What can hang from each mark
Z446: Z372 Z707
Z959: Z446 Z948
Z984: Z446 Z780 Z881 Z948
Z343: Z372
Z780: Z372 Z707 Z959
Z372: Z343 Z974
Z974: Z707 Z984
Z948: Z372 Z707

Each row was made from one small tree. The marks that hang from a mark follow it in brackets, in the order of their numbers. Every link used is in the known rows. Write each row's tree.
Known rows
Z959{Z446 Z948}: [ -6  12 -11   0   2 -12   8  34  13  13  12  12  12  15  -8  -3   5  19
 -12  13   5  13  23  -3 -20 -25   7   2   7  16  -4 -25  -2  22 -14 -17
  -7  24  17   2 -14 -14]
Z984{Z446{Z707} Z780{Z372}}: [ -6  15  29   0  -3  18   2   3  26  11  26  18  -6  30 -10  29  41   2
 -21  20  10  26  13  -8  14 -22  -8  15 -22 -34  -9 -11  16  12   5   6
  -4   8 -10 -30  13  -8]
Z984{Z446 Z780{Z959} Z948{Z707}}: [-16  32  21 -15 -41   7  19  32  32   0  65  29  -2  38  -4  25  48  44
 -11 -11  -2  28  20 -14  10 -46  -6  37 -23  -3 -30  -8  10  51  -9  14
 -22  29  -6 -47 -16  -2]
Z372{Z343 Z974{Z707 Z984{Z446 Z881}}}: [-32  16  -8 -23   4 -20   3 -17 -11  -7  26  29 -47  28  -1  25  45 -10
 -34 -12 -17  35  -4  -4  22 -20  23  23  24  -5  -5   3 -14   3  15  18
  -6 -37  27 -32  17  15]
Z948{Z372{Z343 Z974} Z707}: [-19   6   8 -27  11   1  -2 -25 -16  16  -1  26 -17  -5 -23   1  -5 -22
  -2 -13 -17  25  20 -17  14 -43   0  -1  -8 -10 -16   1  -4   0  14   3
 -18 -47  18 -34  19 -10]
Z372{Z343 Z974{Z984}}: [-12  -2 -15 -11  22 -23  16 -25 -21  -6  -1  23 -24  -3  -7  16  13 -13
 -18 -11 -29  38  10  -8  11 -15  12   3  18  -5  -8   8  -5 -20   4   1
 -13 -28  21 -18  11  -4]
Z446{Z372{Z343 Z974} Z707}: [ -6  -3  13  -3  16   3  12 -26 -22  28  -1  33  -9  -6 -18  18  11 -18
 -11  11 -16  25  24 -23  29 -29   0   2 -15 -27  -9  21   4  -6  14  -7
   3 -43   9 -34  20  -6]
Z959{Z446 Z948{Z372{Z343} Z707}}: [-28  19   3 -17  15  -8  -3  16  -3  31  16  31  -2  16 -26  -7   8  -5
 -10   5  -7  17  39 -22  -8 -74   5  -8  -5  16 -24 -19   4  29 -12  -3
 -12  -4  32 -21  -4 -30]
Z780{Z707 Z959}: [-10  16  21   7 -10   8   6   8  10  29  16 -16  23   7 -11   6   3  31
   5  11   7   5  12  -8  -2 -25  -8  15 -13  -3  -9  11  10  10   1 -10
 -14  38  -2 -21 -16  -2]
Z948{Z372{Z343 Z974{Z984}} Z707}: [-26  10   2 -38  22 -23   4 -36  -6   8   6  34 -32  -9 -28   5  10 -24
 -18 -12 -26  38  21 -14  21 -45   8  -8  10  -7 -12   1  -1  -8  12   1
 -22 -46  19 -30  21 -18]
Z948{Z372{Z974}}: [ -9   9  -1 -17  -2   1  -3 -20  -1  -5 -13  17  -9 -16 -16  -2 -16 -12
  -4  -6  -1  19   2  -3  15  -3  -2  -6  -2 -14   8   1  -4 -18   4  -9
 -10 -26  -7  -9  23   1]
Z372{Z343 Z974}: [ -7  -2  -4  -1   5  -2  10 -14 -32   3  -9  13 -10   1  -8  10  -1 -13
  -3 -14 -21  25   6 -14   4  -9   7   9   5  -8 -13   6  -8 -16  10   2
  -5 -28  17 -19  11   5]
Z948{Z372 Z707}: [-14  13  12 -22   3   2 -11  -8  15  14   7  13  -6  -6 -16  -9  -3 -10
  -1   2   6   0  12  -4  11 -30  -8 -10 -10  -1  -4  -9   6  14   5  -2
  -9 -17  -1 -13  11 -16]
Z974{Z707 Z984}: [ -8   2  -7 -20  16 -19   9  -5  18 -11  25   7 -15  -3  -3  19  14   1
 -13 -11  -2   7  -5   4   6  -3  -7   5   9  -5  -7   3   7  11  10   5
  -8 -14  -2 -14  14  -3]
Z974{Z707 Z984{Z780{Z959} Z881 Z948}}: [-25   9   2 -10 -16  -6  21  30  30 -26  56  15 -24  19   5  19  47  33
  -9   2 -10  23 -15   1  16 -28 -35  25  13   2 -23  -8  19  28  -2  10
  -2  18 -20 -21  -1  14]
Z372{Z343 Z974{Z707}}: [ -5  -2  -5 -11  12  -4  10  -9 -30  -4   8   8  -8   4  -7  25  -1  -7
  -6 -27 -17  18   3 -16   4  -8  -7  18   1 -16 -25   9  -5   0  27   3
  -7 -48  18 -36  21   8]
Z959{Z446{Z372{Z343} Z707} Z948}: [-15   9   5   5  21  -4   7  16 -10  45  18  38   3  16 -20  10  21  -3
 -17  30  -5  19  46 -23   8 -61   1  -4 -11   0 -19  -2  15  26 -16 -17
   2  -1  25 -22  -5 -27]
Z780{Z372{Z974} Z959}: [ -3  -2  17  -3   0   3  11  -3   3   9  -1   0   4   2 -27   4  -6  12
 -10   5  -4  19   5  -7   9 -20 -18   9 -22 -20   1   0  29 -11  25 -22
 -29  -3 -18  -9   9  -3]
Z343{Z372}: [ -7  -7   3  13   2  -1  -1   2 -15 -13  -4   1  -5   8  -6  16   9  -2
 -13  -9   5  -3   0  -7  11   3  10  15 -10  -9  -1  -7 -11  -2  -6  -4
   5  -1   1 -12  -3  -4]
Z948{Z372{Z343 Z974{Z984{Z780}}} Z707}: [-33   8   3 -28  17 -11  12 -21  -3  -9  15  39 -37  -3 -21  20  17 -19
 -16 -16 -20  46  18 -20  18 -44 -13  -6   9 -12 -19  -2   4  -9   3   6
 -10 -38  13 -41  30 -22]
Z780{Z959{Z446}}: [-11   4   6   6  -8   2  15  28   5  21  19   2  12  17 -17  -4   3  29
  -4   2  -8  -5  25  -4 -19 -29  -2   4  -9  12 -10 -15  20  21  -5 -12
 -13  32  -2  -5 -13 -13]
Z780{Z372{Z343} Z707 Z959{Z446 Z948}}: [-20  15  11   9  14   3   4  35  -8  50  17  -1  32  31 -37  11  19  27
 -16  26   6  24  35 -15 -10 -71 -11  13 -24   1 -23  -8  29  17  -9 -22
 -25  38  21 -20 -29 -32]
Z959{Z446}: [ -6  -2  -6  -1   5  -3   5  17   4  12   7   6   1   8  -7  -2  -1   9
  -8   4  -8   3  14   3 -15 -11   3  -2   4   7  -3 -20  -1  10  -5  -4
  -1   7   9  -1  -7  -7]
Z343{Z372{Z974{Z984{Z446{Z707} Z780}}}}: [-24  15  17  -8   0 -14  26  -4  19 -18  33  40 -36  27  -7  58  48   6
 -48  -8  -6  55  18 -15  28  -9  24  35   7 -36 -10 -13 -18   9  -4  -4
  -8  -2   9 -61  27  -3]
Z959{Z446{Z372} Z948}: [-14   9  -4  -1   6  -1   6  27  11  20   8  26   4   4 -12  -1   8   9
 -13  21  11   6  28  -4   1 -34  -4  -8 -13  17   6 -13  11  15 -20 -25
   0  12   9   3 -12 -20]
Z974{Z707 Z984{Z881 Z948}}: [-14   8 -13 -20   1 -20   3   8  23 -20  39  13 -29   8   5   9  39   9
 -19   7 -13  17 -21  17  22 -10 -12  16  23   6  -5  -5  -4  20   2  15
   0 -10  -6  -9  -4  22]
Z372{Z343 Z974{Z707 Z984}}: [-14  -3 -12 -25  23 -20  19 -18 -16 -12  15  17 -23   0 -11  32  12 -12
 -18 -25 -22  32   1 -10  13 -10   0  14  14 -13 -23   8   0  -5  19   4
 -15 -42  17 -34  25   0]
Z372{Z974}: [ -1  -2   0  -8  -4  -3   9  -8   0  -3  -7   7  -1  -5  -7   7  -8   0
  -7  -9 -11  19   2  -1   3   7  -1   4   4  -8   5  -2 -10 -10  15  -8
  -8 -20   3 -16  13   7]
Z372{Z343 Z974{Z707 Z984{Z948}}}: [ -8   8 -21 -26  13 -28  24  -9  -8 -21  33  28 -22   0  -9  35  27   1
 -22 -24 -33  45  -1  -5  24 -16  -8  29  14 -12 -28   8  -6   4   7   9
 -19 -43  13 -36  10  12]

Write each row's tree
[-18   7  12 -10 -20   3   5  27  25  -6  41  14 -18  18  15  -5  35  16
  -6   8  -7  23  -6   2  11 -27 -29  15  10   7 -11 -25 -10  30  -1  22
   9   4   0 -26  -4  15] | Z984{Z780 Z881 Z948{Z707}}
[-18  17  -1  -9 -18  15  14  -1 -22 -10  28  53 -25  19   4  42  45   2
 -20 -11  -9  49  13 -20  42 -28   0  26 -22 -15 -12  15  -4  -9 -22  13
   0 -26   9 -42   3   3] | Z984{Z446{Z372{Z343 Z974}} Z780 Z948}
[-25  25   0 -32   8 -20   7 -13   5   9  48  56 -33  20  -7  27  61  -5
 -32  -2 -13  37  22  -8  45 -56  18  18 -17   4 -12  15   6  16 -26  14
 -15 -22  19 -31 -15 -16] | Z974{Z984{Z446{Z372{Z343}} Z948{Z707}}}
[-20  12   7 -28   8 -15  19  21  24  27  20  34   1   2 -25   2  -1  12
 -29  11   1  33  37 -13   5 -44  -4   0  -9   8   2 -22   3  28   8 -26
 -16 -19  18 -33   2 -23] | Z959{Z446{Z372{Z974}} Z948{Z707}}
[  0  30  -1 -21  -7 -27  16  -7  36   5  50  36 -22  21  -6  32  57  16
 -33  14 -16  41  15   8  29 -21  22  25   8 -13 -11   2  -6  27 -16  10
 -18  12   3 -27 -11   3] | Z974{Z984{Z446{Z707} Z948}}
[-20  10  -2 -28   0 -28   5   8  30   0  40  19 -31   7   2  -7  41   8
 -23  18 -18  27  -7  19  21 -30  -6  10  23  13   1 -15  -8  25  -3  18
  -7  -2   9 -10 -11  11] | Z974{Z984{Z881 Z948{Z707}}}
[-15  24   8   0 -14   2   4  10  11  10   7  17  12   2 -21  -6  -1  17
   4  11  16   5  19 -15   8 -44  -8  -8 -14   7 -10   2  27  15 -12 -23
 -20  33 -10   6 -10 -14] | Z780{Z959{Z948{Z372}}}
[-16  13   0 -21   2  -3  -6  -7  -8   9  23  29 -11   7 -14   0  21 -10
   1  -6 -16  22  14  -8  22 -53  -9   6 -14   0 -27   4  -1  17 -10  16
 -12 -27  11 -26  -7  -7] | Z984{Z948{Z372{Z343} Z707}}
[-16  -9   0 -12  17   8   8 -19 -28   3   5  25 -13  -5 -13  25   2 -19
  -9 -19  -9  13   6 -19  28 -17 -13   8 -20 -18 -13  22   7  -4  19  -2
   2 -61   7 -31  21  -1] | Z446{Z372{Z343 Z974{Z707}}}
[ -9   8   5 -23  27 -20   4 -20  19  12   5   1  -2  -9 -26  19  12  -4
 -31  11  -4  44  -1  10  20  -9 -15  10  -3 -20  15   0   2 -28  17 -12
 -24 -18   1 -23  11  -6] | Z780{Z372{Z974{Z984}} Z707}
[-24   8  21   3   0  14   5  20   9  46  22   7  23   7 -22   6  12  30
  -8  22   5   2  34  -7   7 -46 -12   2 -33   4   0   2  22   9 -13 -24
  -8  27  -3 -17 -17 -23] | Z780{Z707 Z959{Z446{Z372}}}
[-17  -6  -4 -16  17 -24  18  -6   2 -33  15  14 -29  -3 -13  39   8  -2
 -33 -29 -10  25  -5  -4  19   7   4  25   7 -23  -9  -6 -12   3  15 -11
 -13 -34  -5 -37  26   3] | Z343{Z372{Z974{Z707 Z984}}}
[-21   3  18  -2  19   6  12  13 -17  47  10  -2  18  21 -37  17   8  13
 -17  11 -17  32  31 -11  -1 -50 -16  16 -24 -15 -17  -2  20  -7  15 -19
 -28   3  14 -35  -7 -16] | Z780{Z372{Z343 Z974} Z707 Z959{Z446}}
[ -9  10  13 -18  -6  15   6   5  16 -20  26  22 -14  18 -12  42  25   1
 -24 -17  11  34  -3  -9  18  -2 -20  33 -18 -33  -6  -9   6   5  28  -1
 -15 -30 -13 -42  31   2] | Z984{Z446 Z780{Z372{Z974{Z707}}}}
[-20  23  13 -11  -3 -17   0 -10  31  14  27  24 -36  29   4   9  56   0
 -34  29  -5  25   6   8  22 -22  25   6  26  -9   8  -6  -3  17   0  12
  -4  13  11 -13   2   9] | Z974{Z984{Z446{Z707} Z881}}
[-31   2   1 -26   3 -33  14  -1  13 -16  31  26 -43  11  -6  15  42   2
 -42  -4 -22  43  -5  11  34 -20   6  25  17   0   0 -28 -29  16   4   6
 -11 -22   9 -33  -3  14] | Z343{Z372{Z974{Z984{Z881 Z948{Z707}}}}}
[ -5  -1  27   5   8   2  11  23  23  45  23   6  13  21 -35   3  14  21
 -16  33  -8   9  30  -4  -6 -48 -16   5 -22 -19 -17 -17  40  25  13 -18
 -21  23 -15 -14  -2 -19] | Z780{Z372 Z959{Z446{Z707}}}
[-16  27  14 -10 -10  -9  19  16  26  40  21  32  10  10 -43   0  -2  32
 -15  23  -8  37  49 -19  -2 -61  -4   1  -3 -11 -16 -18  18  32   5 -36
 -30  21   0 -33   3 -15] | Z780{Z959{Z446{Z707} Z948{Z372{Z974}}}}
[-15  14 -20 -23  15 -16  -1 -15  -5 -17  31  34 -24  -4 -12  21  29 -13
 -10 -13 -20  22   0  -1  30 -33 -11  10   1  -5 -28  12   9   6 -14  13
 -11 -31  -2 -17   4  -2] | Z974{Z707 Z984{Z948{Z372{Z343}}}}
[  2  16   4   0   4 -13  14  31  27  30  25  14  12  17 -14   5   8  22
 -19  25  -1  22  34  -9 -15 -37   3   3   9  -1 -13 -25   1  38  -3 -20
  -7  24  16 -20  -9 -14] | Z959{Z446{Z707} Z948}
[-21   3  -5 -16  13 -16  -1  -5  17 -11  22   5 -29   4   5   6  25  -3
 -16   5  -2   2 -20  11   7  -5  -9   2  26   4   4  -6   3  12  13   7
   4 -12  -1  -3  12  12] | Z974{Z707 Z984{Z881}}
[-20   5 -13 -20  21 -21   5 -38 -21  -3  -6  32 -30 -14 -21   9   8 -28
 -11  -8 -25  36   8  -8  22 -26   7  -9   9  -8  -3  11   2 -30  -4   0
 -15 -34  12  -9  22 -11] | Z948{Z372{Z343 Z974{Z984}}}
[-16  18   0   0  14  -8   2  12  -1  39  13  34   0  15 -29   3  12  -5
 -12  24 -10  23  42 -19  -2 -68   6  -7   2   0 -25 -11   7  26 -17 -12
  -4   3  23 -21  -3 -26] | Z959{Z446{Z707} Z948{Z372{Z343}}}
[-13  15 -10 -10   8  -7  12   6  -2 -22  40  38 -31  28  -4  41  69  -5
 -30   0 -13  49   3  -2  34 -34  -3  24 -12 -15 -19   3  15 -10 -25  20
 -13   0   4 -18  -7  -7] | Z974{Z984{Z446 Z780{Z372{Z343}} Z948}}
[-25  15   1  -8 -16   4   2 -12 -24   5  18  47 -37  21   3  12  46  -8
 -23   7 -16  38   3  -4  50 -32  15  21  -5  -2   7   9 -16  -8 -15  14
   4 -31  17 -18 -10  20] | Z984{Z446{Z372{Z343 Z974}} Z881 Z948}
[-10  21   6  -8   5  -8   1  18  28  30  14  26   5  10 -25  -3   5   9
 -16  32   1  18  36  -8  -2 -51   0  -9   2  -3 -10 -22   6  31 -11 -21
  -9  13   8 -13   0 -20] | Z959{Z446{Z707} Z948{Z372}}
[ -7   7 -12 -36   9 -21  19 -13  17 -18  37  39 -24 -16 -13  30  19   8
 -28 -11 -14  36  -4   3  45  -7 -18  20  -4 -10   1  12   2   1   7  -9
 -14 -49 -15 -29  14   8] | Z446{Z372{Z974{Z707 Z984{Z948}}}}
[-27  12  -7 -24   6 -20  -6 -29  11  -8  -6  22 -42 -12 -11 -12   9 -16
 -19  13 -10  29  -8   9  24 -13   2 -14  27   0  27  -8  -3 -24   3  -3
  -5 -23   1   5  21   8] | Z948{Z372{Z974{Z984{Z881}}}}
[-13  12  -4 -10   3  -9  13  17   7  15   4  31   3   0 -19   4  -1   9
 -24  12   3  29  29  -9   7 -29  -2  -4  -5   9   9 -13   1   4  -5 -31
 -10 -11  10  -9   3 -15] | Z959{Z446{Z372{Z974}} Z948}
[-10  -6  15   8  20   5   3 -20 -21  32   5  27  -7   2 -11  14  17 -21
  -4  20  -8   4  21 -18  25 -33  -1  -3 -18 -20 -13  23  14   3  -1  -1
  12 -25   6 -21   6 -16] | Z446{Z372{Z343} Z707}
[-31   9   8  -3   3  -4   0   6  23  -3  19  -3 -16  10   7  10  35   8
 -17  22   5  27  -9   8   8 -12 -17   0  28   3   9  -9  -8  -8  -9  10
  15  23  10 -14   6   6] | Z974{Z984{Z780{Z707} Z881}}
[-16  11  -6 -29  25 -13   6 -23  -7  -6  24  29 -33  20 -22  42  38 -19
 -39 -18 -12  40   3  -7  25 -21   7  25  -8 -25 -11   6  10  -8  23   8
 -27 -46  12 -35  21  -6] | Z780{Z372{Z343 Z974{Z707 Z984{Z446}}}}
[-17  11  30   5  -9  18  -7   7  23  10  24  19 -24  37  -1  12  52  -5
 -24  37  11  23   1  -3  20 -24 -11  12  -7 -27   4 -15  12  15   8  11
   9  10  -5 -16  15   7] | Z984{Z446{Z707} Z780{Z372} Z881}
[-10  21  -2 -27  -2  -5   3   1  14  -9   9  20   0  -8 -22  12 -14   2
 -11 -12  12  18   5 -13  13 -17 -16   7   0  -8  -9  -7   0  11  18 -22
 -19 -27   0 -23  24  -2] | Z959{Z948{Z372{Z974{Z707}}}}
[-25   4  34  17  -8  27  -4  20  14  19  16 -15  11  21  -9   0  27  18
  -6  34  16  12  -6  -1   7 -36 -42   9 -17 -13  -1 -10  26  -2   8  -5
   1  34 -14 -12   0  -1] | Z984{Z780{Z372 Z707 Z959} Z881}
[-28  13  30   3  -7  13   7  40  32  12  29   6   2  31 -15 -12  25  20
 -14  32  20  18  10 -14   2 -60 -39   7 -13   0 -12 -25  34  32  13 -11
 -11  31  -7 -14  -6 -14] | Z984{Z780{Z372 Z959{Z948{Z707}}} Z881}
[-29   9 -19 -21  10 -14  -8 -13  -7 -12  28  30 -43   6  -4   4  42 -17
 -10   3 -20  18 -13   6  38 -39 -15   4  16   4 -15   5   5   3 -11  18
   4 -28   2  -7   2  11] | Z974{Z707 Z984{Z881 Z948{Z372{Z343}}}}
